Each row comes from the steps of one walk. Every step used is in the known rows, and no mark comes twice. Write the walk behind each row, first mark first.
(in the rows, 128 means zero)
Known rows
zire, niba, nidoka, nado: [163 128  80 101 145 134  98 133 160 145 150 184 116  96 135 191 125 157
 122  55 173 129 147  83 159 161  96 158 117  54  74 146 105 129 151 147
  89 155 125 128  69 180 176]
kisi, niba, gasefen: [ 98 104 101 105 161 130  80 144 176 112  95  95 100  65 119 122 114 117
 136 122 109 125  97  98 162 137 128 115  95 104 120 125 131 107 151 153
  79 158  92 122 116 136 147]
kitos, dufive, niba: [154 158 100 133 136 135  87 123 152 117 124 123 115  90 121 109 142 122
 121 145 137  93 159 128 165 141  93  80 106 135 143 161 154 115 155  94
 144 122 146 141 100 131 142]
vutom, nado, lopo, niba: [151 157  89 147 100 133  87 165 138 186 155 146  74  94 133 142 159 111
  75 139 138 106 123  86 136 124 159  96 138 104  97 102 109 137 149 131
 106 108 158 135  57 189 173]
tuku, kisi: [145  88 128 140 132 132 110 133 130 115 145 109 119  92 109 113 120 101
 128 159 145 137 121  92 162 127 120 134 111  99 104 117 104 132 130 133
 126 135 109 124 138 192 114]
tapef, niba, lopo, nuzivor: [178 106 116  88 168 150  92 156 110 168 126  46 106 139  99 144 128  88
 112 141 125  90 146 119 156 122 112 150 130 147 114 146 179  95 116 170
 125 125 154 121  99 146 162]
niba, kisi: [133 101 113 108 124 119 121 120 153 128 114 112 113  98 100 125 111 129
 115 125 120 122 103  86 149 146 123  98 104  88 138 129 123 136 140 107
 119 149 101 118  95 181 126]
zire, niba, lopo, nado, vutom: [141 124  43 121 132 144  53 171 129 172 131 131  89 109  79 133 103 143
  82 139 167 105 154 109 178 111 175 159 172 159 113 159 122 146 123 136
  61 159 152 148 109 179 168]
niba, lopo: [142  98  94 115 143 132 115 168  99 150 138 107  93 119  97 136 129 111
 126 146 154 121 130  94 159 122 147 138 119 128 107 157 141 121 103 148
 116 145 119 140 107 176 123]
kisi, niba, nidoka, nado, lopo: [142 121  64  74 147 153 111 180 158 144 137 195 105 129 113 166 145 114
 128  74 132 118 101  71 140 148 119 169 119  74  74 124 140 126 130 180
  64 138 111 131  27 200 181]
tuku, kisi, niba, nidoka, nado, vutom: [151 100  95 109 164 145 108 172 160 121 121 160 112 116  92 125 114  81
 135  83 136 159  99  87 181 127 116 179  91  83  77 125 104 174 148 159
  67 177  84 112  91 206 147]
nuzivor, nidoka: [126 121 124 139 148 145 112 117 121 127 130 142  97  97 109 141 123 122
 149 145 175 111 123 124 148 159  94 132 102  91 124 165 129 134 130 131
 135 136 103 123 138 171 115]
nidoka, nado, lopo: [130 108  99 120 104 155  95 185 151 145 134 169 106 137 127 157 143 129
 108 135 152 123 142 126 152 125 126 143 150  94  99 110 105 143 100 161
 110 105 145 143  78 210 147]
dufive, niba, lopo, nuzivor, nidoka, nado: [183 134 111 107 191 203  86 121  81 143 156 101  41 135 115 169 119 118
 113 116 155  94 158 142 173 103 100 135  99 114 125 189 163 125  78 172
 130 115 149 115 118 167 135]
kitos, dufive, niba, nidoka, nado, lopo: [178 157  64 100 135 161  91 156 146 150 148 191 126 126 123 165 163 135
 131 103 143 101 139 117 166 143  86 130 122 105 113 144 142 133 132 147
 115 115 169 126  28 177 170]
vutom, nado, suta: [145 146 111 123 119 110  68 145 175 171 167 131 116  86 135 123 132 107
 150 121 123 152  95 113 138 136 139 117  86 122 109  93 125 170 167 130
  86 122 161 145 114 190 148]
nuzivor, lopo, nado, vutom: [131 106  74 152 138 136  68 191 104 151  99 111 121 118 107 115 104 121
 115 179 158 117 132 113 141 127 170 145 155 159 113 114 101 175 147 126
  65 166 135 143 142 195 160]
gasefen, niba, nidoka, nado: [180 127  76 103 174 149 107 118 140 130 158 150 110 115 154 176 113 151
 139  61 184 138 145 107 170 158  91 118 116  54  55 160 123 157 146 168
  77 157 117 120  72 159 165]
nuzivor, lopo, nado: [141  96  82 127 144 130  96 168  87 139 111 109 125 105 116 131 119 140
 120 176 173 103 131  75 117 140 163 138 133 138 100 110 127 136 140 146
  67 156 135 135 127 190 158]
zire, niba: [134 141  88 141 118 124  81 127 160 140 136 142 111  76 124 147 117 137
 106 116 154  99 159 106 152 151 118 128 139  96 110 149 107 106 156 107
 119 130 126 146 109 152 166]
nuzivor, lopo, niba: [151 129 115 159 156 134 115 160  87 158  83  87  94  97 153 124 136 101
 111 158 163  99 135  81 113 132 150 100 124 104 111 120 104 116 176 145
 109 146 108 121 109 164 180]
zire, niba, lopo: [149 121  73 122 139 135  90 148 128 164 141 133  89  96  99 153 115 125
 102 124 162  92 151  88 163 132 147 145 146 118 116 166 127 100 119 139
 113 137 127 149  89 166 155]
nuzivor, nidoka, nado, lopo, niba, zire: [158 149 119 106 150 180  99 175 103 172  83 150  91 135 131 135 160 143
  88 123 201  92 147 102 174 135 109 139 151  87 109 137 125 155 111 191
 120 117 127 106  65 227 134]
tatem, niba, nidoka: [177 125  64 109 165 107 121 147 144 142 125 137 150 102 105 134 155 140
 129  89 146  98 137  74 142 187  79 106 109  95  92 171 141 102 146 134
  87 170 102 122  92 154 147]
niba, lopo, nuzivor, nidoka, nado, vutom: [155 120 129 117 173 197  81 166 100 167 126 114  61 156  92 160 107  93
 109 128 163 134 159 164 197 109 120 177 100 130 122 177 122 192  82 171
 119 143 141 111 132 197 117]
tuku, tapef: [118  90 113 157 125 107 135 134 155 123 123 135 143 103 104 139  98 114
 150 164 173 151 119 117 159 114 142 125 130  80  82 147 107 121 124 130
 132 160 141 107 127 191 134]
tuku, kisi, niba, gasefen: [114  80 120 115 163 138  93 138 171 101 112  87 106  58 102 113 109  94
 139 141 117 134  87  83 172 119 137 130  87  94 120 102 106 110 142 169
  81 159  83 108 128 161 119]
kitos, dufive, niba, lopo, nuzivor, nidoka: [185 167 111 108 189 178  83 111  90 147 140  99  67 111  88 138 133 103
 117 152 148  67 165 133 186 129  87 124  81 157 168 209 181 115 113 143
 154 117 158 118 106 139 123]
nado, lopo, nuzivor, nidoka: [141 148 128 128 144 179  77 130 118 160 156 132  84 119 103 167 127 109
 113 155 129  84 130 138 148 143 105 153 123 109 136 159 136 134 116 152
 135  99 156 133 112 186 144]
vutom, nado, lopo, niba, gasefen: [129 136  95 138 117 147  62 157 153 188 143 118  76  68 131 149 151 132
  89 144 128 117 100  98 158 116 167  89 126  95 115  80  91 129 146 157
  89 125 157 111  68 173 159]
kisi, niba: [122 128  95 111 140 121 109 154 158 109 109 127  97  88 114 112 126  99
 120 123 127 119 120  91 138 143 124 123 107 107 105 141 147 112 154 136
  93 142  87 140 105 149 160]
dufive, kitos: [150 136 105 133 107 128 100 130 143 121 138 100 121  61 110 119 145 135
 143 154 121 122 174 141 146 129 124 130 146  99 128 129 137 148 140 124
 141 139 131 162  95 181 119]
lopo, nuzivor, nidoka, nado, suta: [151 142 161 102 174 180  65 121 144 145 130 115  94 128 146 159 118 111
 150 110 148 140 137 162 158 133  85 161  75  96 126 135 122 179 136 192
 107 116 162 111 139 192 146]

Which walk is each row?
[133 137  99  78 149 113  99 171 146 128  80 112 121  99 102  94 125 111
 112 104 129 104 129  65 171 157 123 138 123 132  99 149 170 130 147 140
  94 152  90 143  91 172 131]
kisi, niba, zire
[190 118 105  74 151 173  84 159 151 176 147 129 133 158 122 198 150 118
 114  92 124 101 130 123 145 141  84 174 143  91  84 109 156 116 125 184
 103 115 167 104  49 181 202]
tapef, niba, nidoka, nado, lopo, nuzivor
[154 126  89 117 148 127 109  96 164 126 131 104 103  95 122 132  90 137
 108 114 142 112 124  95 160 146 127  69 127  73 125 150 129 144 147 115
 106 142 102 120  80 154 149]
gasefen, niba, kisi
[146 131 152 115 165 182  93 125 125 125 130 131  80 121 132 166 111 125
 116 120 171 127 160 144 164 141  84 152  85  81 110 153 118 158 110 170
 124 126 136 103 132 185 125]
lopo, nuzivor, nidoka, nado
[147 127 102 123 122 140 117 139 144 160 101 113  87 108 116 127 139 119
  76 144 119  86 110  79 132 125 144  87 147  75 149 116 114 118 149 132
 116 125 124 113  42 194 177]
nado, lopo, niba, kisi
[161 141  71 111 143 118  93 116 147 154 161 160 127  76 114 172 116 141
 126  76 149 106 125  75 146 178 101 143 121  77  90 164 121 108 172 121
 105 153 118 141  82 157 181]
zire, niba, nidoka
[179 142  91 106 176 157  79 120 102 162 163  63  70 121 124 162 100 106
  97 121 139  96 173 119 180 123 137 115 129 129  99 183 154 134 113 165
 103 130 148 144  96 145 159]
gasefen, niba, lopo, nuzivor
[153 150 105 113 126 143  89 178 112 181  92 110 106 119 133 117 161 128
  81 137 143  83 145  81 169 136 140 116 175 123 109 129 134 130 146 157
 119 115 134 135  64 199 154]
nado, lopo, niba, zire
[163  88 103  89 178 137 135 152 146 110 135 164 109  98 108 144 130 101
 140  76 148 151 100  48 163 141 108 170  79  59  65 119 118 137 136 183
  65 164  85 107  76 203 143]
tuku, kisi, niba, nidoka, nado
[124 123 112 133 137 160  74 157 146 162 105  88  93  84 142 139 148 133
  98 158 125 103 116 117 157 120 144  96 149  95 133 108  92 108 147 171
 112 129 138 116  89 158 169]
nado, lopo, niba, gasefen
[197 167  84  88 153 178  70 139 140 153 158 155 113 130 130 181 154 125
 103  93 115  94 162 125 173 143  84 139 108 124 119 150 151 135 133 158
 119 109 192 127  40 173 176]
kitos, dufive, niba, nidoka, nado, lopo, nuzivor
[157  89  94  70 181 139  88 166 127 141 128 101  90  97  84  90 131  94
 143 151 134 117  86  64 157  95 178 181 108 154 115 111 158 145 127 217
  25 149 132 137 108 210 159]
tuku, kisi, niba, lopo, nado, suta
[146 127 119 108 119 180  69 174 141 153 148 133  93 142 138 177 130 120
  90 126 123 115 162 136 158 118 122 159 132 110 100 111 112 150  98 171
 116  99 170 138  86 201 161]
nidoka, nado, lopo, nuzivor
[137 141 144 139 157 189  68 148 136 139 118 125  79 135 119 156  98 101
 109 120 157 144 161 180 185 134  91 163  98 104 117 160 103 195 122 147
 126 138 136 112 145 186 124]
lopo, nuzivor, nidoka, nado, vutom
[164  98  98  95 173 121 130 131 141 121 148 143 117  80  90 124 130  89
 144 100 125 127  84  47 154 146 116 159  81  79  91 133 134 114 163 156
  81 172  73 120  92 182 141]
tuku, kisi, niba, nidoka
[163 111 118 146 160 121 133 140 108 152  71  78  96  97 134 121 126 104
 100 150 140  91 105  60 113 132 155  79 117  75 149 109 103 121 176 134
 109 160  95  96  79 176 171]
nuzivor, lopo, niba, kisi
[191 127 114 113 194 143 106 167 108 187  96 119 116 119 182 157 155 103
 169  95 166 133 104  84 116 134 130 141  93  71  96  98 100 162 197 205
  66 160 130 106  79 195 214]
nuzivor, lopo, niba, nidoka, nado, suta
[136  80 115 141 137 110 137 141 178 130 108 109 166 115 100 136 112 108
 159 167 174 133 110 133 136 112 115 135 154  82  87 133 140  89 144 139
 138 151 141  89 117 167 162]
tuku, tapef, niba
[163 137  57 106 122 155  85 157 164 170 163 205 116 114 120 204 137 153
 114  71 158 105 133  89 150 147 119 171 152  60  81 129 102 124 129 153
  88 124 149 140  37 200 193]
zire, niba, nidoka, nado, lopo
[164 111 135  98 180 185 104 148  87 156 141 120  60 141 102 175 115 111
 118 122 172 121 155 127 177 122 104 170  86 105 114 168 140 154  77 194
 121 131 141 109 116 196 116]
niba, lopo, nuzivor, nidoka, nado
[160 139  85  65 158 162  93 169 148 150 146 160  97 135 121 189 134 105
 106  68 105 110 124  85 151 145 113 179 108  87  83 131 148 133 129 191
  71 131 138 130  37 188 192]
kisi, niba, nidoka, nado, lopo, nuzivor
[148 165 114 131 123 169  70 130 124 182 193 155  76 109  94 173 123 112
 103 138 128  99 115 117 147 145 130 150 102 116 119 133 133 156 118 134
 119  96 172 133  94 204 131]
vutom, nado, lopo, nuzivor, nidoka
[176 118 112 105 177 146 129 142 119 146 115 139  95 107 161 157 154 136
 117  77 174 140 137  79 155 148 100 119  98  53  72 140 109 137 165 177
  93 163 115 100  73 178 172]
lopo, niba, nidoka, nado
[120 110  86 130 123 139  67 168 139 127 119 120 113 107 105 107 111 139
  98 154 147 136 141 132 168 132 148 134 147 154 104 140 116 168 139 125
  75 160 142 143 140 184 149]
lopo, nado, vutom
[132 112 131 127 146 165 118 142 126 113 122 161  95 118 125 147 127 131
 142 127 193 136 139 132 153 146  88 146  96  69 101 151 111 153 111 158
 122 132 108 107 127 189 118]
nuzivor, nidoka, nado
[173  84 136 112 187 173 134 145 124 156 115 108 112 163  84 185 107  95
 153 155 211 126 134 144 166  89 109 183 123  80  94 164 155 112  76 209
 136 146 160  54 105 195 139]
tuku, tapef, niba, lopo, nuzivor, nidoka, nado
[152 125 116  78 197 184 116 157 111 135 116 129  41 134  98 160 117  89
 113 101 158 106 144  99 166 120 111 176  75 100 110 175 164 135  92 207
  91 138 108 111  95 182 137]
kisi, niba, lopo, nuzivor, nidoka, nado
[172 131  62  96 156 146  84 148  98 132 129 118  96 102  86 108 144 147
 108 164 163  81 157  99 175 115 140 113 125 185 136 167 176 118 116 145
  91 140 173 135  90 155 143]
kitos, dufive, niba, lopo, nado
[165 126 103  84 146 169  87 157 130 166 171 148 110 141 124 203 137 125
 106  87 120 121 135 107 160 143 110 175 118  91  82 126 125 151 118 180
  98 122 166 126  61 207 171]
niba, nidoka, nado, lopo, nuzivor
[162 154  86 107 155 128  80 133 130 145 117 101 123 106 133 121 106 143
 113 106 164 104 162 100 194 160 117 100 157 115  86 165 151 156 144 141
 106 142 113 146  99 164 129]
gasefen, niba, zire
[167 142  86 116 146 142 114 141 110 178 137 139 102 105 132 157 162 120
 106 114 131  94 108  80 140 149 125 122 135  79 101 139 122 114 161 159
 106 135 131 124  56 180 195]
nado, lopo, niba, nidoka
[175 103  93  96 158 118 117 136 144 152 127 118 151 112 110 149 141 121
 155 102 142 112  95  98 133 167  75 141 123  88  89 139 163  95 167 140
 114 153 111 111  86 145 173]
tapef, niba, nidoka
[124 111 132 131 160 140  86 132 142 135  92  72  90  66 152 127 136 132
 111 142 143 128 124 111 164 127 128  80 111  89 123 122  93 110 164 163
 109 155 118  98 122 136 152]
lopo, niba, gasefen
[163 143  94 106 151 143  70 138 120 176 157  92  76 102 104 169 106 113
  81 112 132  85 173  95 172 124 137 156 129 132 118 169 137 103 120 150
 117 131 155 145  99 157 167]
zire, niba, lopo, nuzivor
[189 136  74  90 154 158  94 174 151 166 141 146 128 150 118 187 159 138
  85  79 128  92 162  99 150 161  83 141 132  92  86 148 129 125 110 180
  76 130 156 116  53 188 172]
tatem, niba, nidoka, nado, lopo, nuzivor
[169 139 116 129 165 123 108 177  74 171  58  71 122 106 144 108 144 109
 104 144 171  88 147  56 148 143 148 115 145 123 108 128 128 133 169 154
 112 155 106 124 102 186 156]
nuzivor, lopo, niba, zire
[172 123  95 144 172 148 107 187  98 179  85 126 104 129 150 150 134 101
 120 103 174 142 130  98 144 129 135 137 117  82  89 126  79 173 176 159
  86 180 113 104  84 196 193]
nuzivor, lopo, niba, nidoka, nado, vutom
[154 115 124 117 148 121 127 115 144 133  86  94  85  89 129 110 129 125
  87 123 128 109 120  75 141 136 125  71 109  72 143 129 114 122 168 126
 123 152  95 102  78 167 157]
lopo, niba, kisi
[178 156  72 119 128 127  99 151 123 203 175 171  93  93 124 165 162 122
  97 106 133 108  95  55 134 146 149 115 119  87  84 111 121 133 170 140
  84 131 150 126  34 196 186]
vutom, nado, lopo, niba, nidoka
[143 126 113 131 119 170 100 182 140 154 107 144  77 133 155 144 161 125
  82 132 165 110 157 111 144 115 134 115 155  76  96 108  96 133 131 174
 109 114 144 119  62 199 182]
nidoka, nado, lopo, niba
[166  84  95 121 157 101 153 126 161 150 128 129 187 118  94 165 116 107
 182 128 175 135  82 106 143 134  97 148 136  64  64 149 152  89 154 149
 119 174 133  76  90 166 172]
tuku, tapef, niba, nidoka
